Every row comes from one small tree of marks. The marks that hang from a mark follow it in brackets, in alphabetical order. Every link used is in the known rows. Which tree was each row made from?
Known rows:
sazu{mevi tasav}: [-41  50 -35 -38 -12 -11 -24  -5   9 -37 -24 -29   2 -27 -20  34 -22 -12
 -45]
funeb{rilod}: [ -5  22 -21 -63   9 -14  -4  -4  18 -39  -5 -23 -38 -26  -7  18 -42   2
 -73]
sazu{funeb mevi{zesu{laref}} taga}: [ 13   3 -23  -4  11  -3  11   3  15  -9  -7 -35  11 -32  -2  51  18  23
 -19]
zesu{laref mevi}: [  29   56  -55  -41  -58   13    3  -51   74  -27   -9   27  -34   -7
   19   -4   -1   28 -110]
zozi{tasav{sazu{mevi{zesu{laref}} taga}}}: [  1 -30  16  -7 -50   3  20 -32  37  -8 -15  -7   5  -5  21   3  43  45
 -25]
zesu{mevi}: [  14   42  -46  -42  -35    0    3  -36   52  -53    1    5  -42  -11
    3   32    1   10 -105]
rilod{funeb}: [-11  34 -44 -51 -24 -41   7 -23  30 -17  30 -17 -46 -21  14  28 -26   8
 -89]
laref{rilod zesu}: [-15 -23 -34  10  22  -8  12 -14   0 -64 -10 -15 -20  33  -4  50 -16  -4
 -58]
tasav{sazu}: [ 13   1  -3 -58 -44  -5  13 -40  28 -25 -10   2 -24 -10  31  13  -1  21
 -83]
tasav{zozi}: [  4  42  -4 -19 -45 -18   6 -32  20 -24  17 -20 -12  -4  16  26 -10 -10
 -91]
zesu{laref}: [ 18  43 -40 -47 -49  -9   5 -44  47 -17   5   9 -36 -10  24  -4 -16  20
 -91]
sazu{mevi taga}: [  2   3 -28 -31   8 -27 -15 -15  13 -45  13 -32 -11 -40  -3  35   1  -7
 -54]
mevi{zesu{laref{rilod}}}: [  1  -6 -44  -1 -18  12  21 -34  24 -32 -16   0 -46  17  15  23   7  23
 -55]
tasav{sazu{funeb{rilod} mevi{zesu} taga} zozi}: [  5 -27  44  -7  13  10   9  17  -7   1 -37 -50  50 -26   6  36  13  16
 -16]
zesu{laref{rilod{funeb}} mevi}: [   7   33  -78  -17  -28    7    4  -42   67  -13  -16   21  -30   15
   17  -15   -9   24 -109]
zozi{tasav{sazu{mevi{zesu}}}}: [-22 -25  18 -11 -51   5  17 -27  13 -37 -30 -11 -18   5  11  26  31  39
 -24]
zosud{rilod{funeb}}: [ -34   11  -24  -48   -8  -43   14  -27   27  -48    8  -10  -37  -28
   18   43   -7   -7 -101]
sazu{taga tasav}: [ -8  38 -30 -41   0 -31   4  -6  37 -10  36 -39  21 -36  -9  37  -6 -20
 -67]
sazu{tasav{zozi}}: [-24  68  -9 -24 -40 -15   1 -16  23  -8   9 -31  22 -10  -1  28 -18 -19
 -75]
tasav{sazu zozi}: [ 14  12  23 -31 -64  -1  13 -44  24  -8  -8  -6   6  -1  37   5   5   9
 -89]
tasav{sazu{funeb{rilod} mevi taga} zozi}: [  8  -5  39 -23  10   1  -3  14   2   9 -34 -46  64 -28   6  12  -5   5
 -40]

Which tree is each row?
[  3  17  28 -16 -38   8   1 -13   0  -3 -44 -25  41  -5  21  22   3  12
 -54] => tasav{sazu{funeb mevi} zozi}
[ 11 -21  37   7 -15   6  16  -3  -1   1 -21 -41  49 -20  19  48  34  15
 -26] => tasav{sazu{funeb mevi{zesu} taga} zozi}
[-51  42  11  -3  23  14  -6  44 -19  -7 -53 -65  48 -20 -40  60 -23  -7
   3] => sazu{funeb{rilod} mevi{zesu} tasav{zozi}}
[  9 -14  19 -30 -44 -20  31 -33  43  -9  20 -14  10  -4  23   6  28  23
 -64] => zozi{tasav{sazu{taga}}}
[ -6 -51   5  18 -28  12  19 -29  27 -15 -31  -8  13  16  18  -5  44  38
 -20] => zozi{tasav{sazu{mevi{zesu{laref{rilod}}} taga}}}
[-20  -8 -59  11  16  -9   9 -16  29 -53  -8  -4 -25  32  -6  45 -15  10
 -78] => laref{rilod{funeb} zesu{mevi}}
[ -6 -12 -48  16  14   9   9 -21  25 -75 -22   1 -21  37 -11  48  -4   3
 -76] => laref{rilod zesu{mevi}}
[-38  74  -5  -7 -13  -2 -10  18  -1   0 -31 -49  62 -14 -21  46 -18 -17
 -36] => sazu{funeb mevi tasav{zozi}}
[-12 -36  34 -11   7   2  25  16   9  -8 -30 -40  30 -13  -5  31  23  34
  -1] => zozi{tasav{sazu{funeb{rilod} mevi{zesu} taga}}}
[-42  50   0  11  -9   8   3  20 -11  -8 -34 -56  46 -12 -24  73   0  -6
  -9] => sazu{funeb mevi{zesu} tasav{zozi}}
[-36  11 -10 -21  62  -3  -3  53  -5  -9 -25 -72  45 -46 -44  67 -12  -4
  10] => sazu{funeb{rilod} mevi{zesu} taga tasav}
[  1   5   1 -42 -18   6   1 -10   5 -18 -47 -16  11 -15  14  28  -4  23
 -49] => tasav{sazu{funeb mevi}}
[ 13 -12  27 -16 -34  -7  -7 -30  13 -13  -9 -25  33 -23  28   8  18   2
 -62] => tasav{sazu{mevi taga} zozi}
[-29  36 -15 -38  60 -13 -16  49   4  -1 -22 -66  60 -50 -43  41 -31 -15
 -17] => sazu{funeb{rilod} mevi taga tasav}
[-28  31   6  18  14  -6   6  29  -3   4  -6 -69  70 -28 -24  76  17 -16
  -6] => sazu{funeb mevi{zesu} taga tasav{zozi}}
[ -7 -16  27  -6 -51  15   1 -32  -3 -30 -37 -17  -3  -5  25  29  20  20
 -41] => tasav{sazu{mevi{zesu}} zozi}
[-10 -10  41 -13  -7  24   4  10 -15  -8 -62 -37  28 -11   5  34  -1  22
 -19] => tasav{sazu{funeb{rilod} mevi{zesu}} zozi}
[ -9  -2 -54  -3 -16  -3  20 -30  27 -14  -4  -5 -49  12  19  22  -1  26
 -57] => mevi{zesu{laref{rilod{funeb}}}}
[ 18  25  30 -24 -47   3  25 -22  18  11 -15 -19  36   2  31  22   3  12
 -78] => tasav{sazu{funeb} zozi}
[ -5 -21  19 -21 -35 -15  11 -25  28 -22  -5 -17  14 -10  13   6  27  23
 -43] => zozi{tasav{sazu{mevi taga}}}
[-21  55  -1  -1  11 -16  -6  25   6  11  -2 -65  85 -31 -22  50  -2 -26
 -32] => sazu{funeb mevi taga tasav{zozi}}
[  8   7  27   1 -52  27  14 -20   9  11 -54 -13  31   1  29  20  20  36
 -35] => tasav{sazu{funeb mevi{zesu{laref}}} zozi}
[ -8  49  -5 -18 -18 -28   3 -10  32   6  38 -46  46 -27  -2  30  -1 -31
 -72] => sazu{taga tasav{zozi}}
[-35  23  16   3  44  -1  -4  51 -10   5 -23 -78  71 -38 -38  61  -8 -14
   6] => sazu{funeb{rilod} mevi{zesu} taga tasav{zozi}}
[ -1   6  21 -24 -54   5 -11 -36   6 -23 -36 -12  11  -8  28   6   4  10
 -66] => tasav{sazu{mevi} zozi}
[-27 -21  31 -16 -11  12  22  11   3 -17 -53 -29  10   1  -6  29  10  41
  -4] => zozi{tasav{sazu{funeb{rilod} mevi{zesu}}}}
[-19 -15  24  -5 -36   8  30  -6   9 -18 -38 -22   9   8   5  40  30  41
 -14] => zozi{tasav{sazu{funeb mevi{zesu}}}}
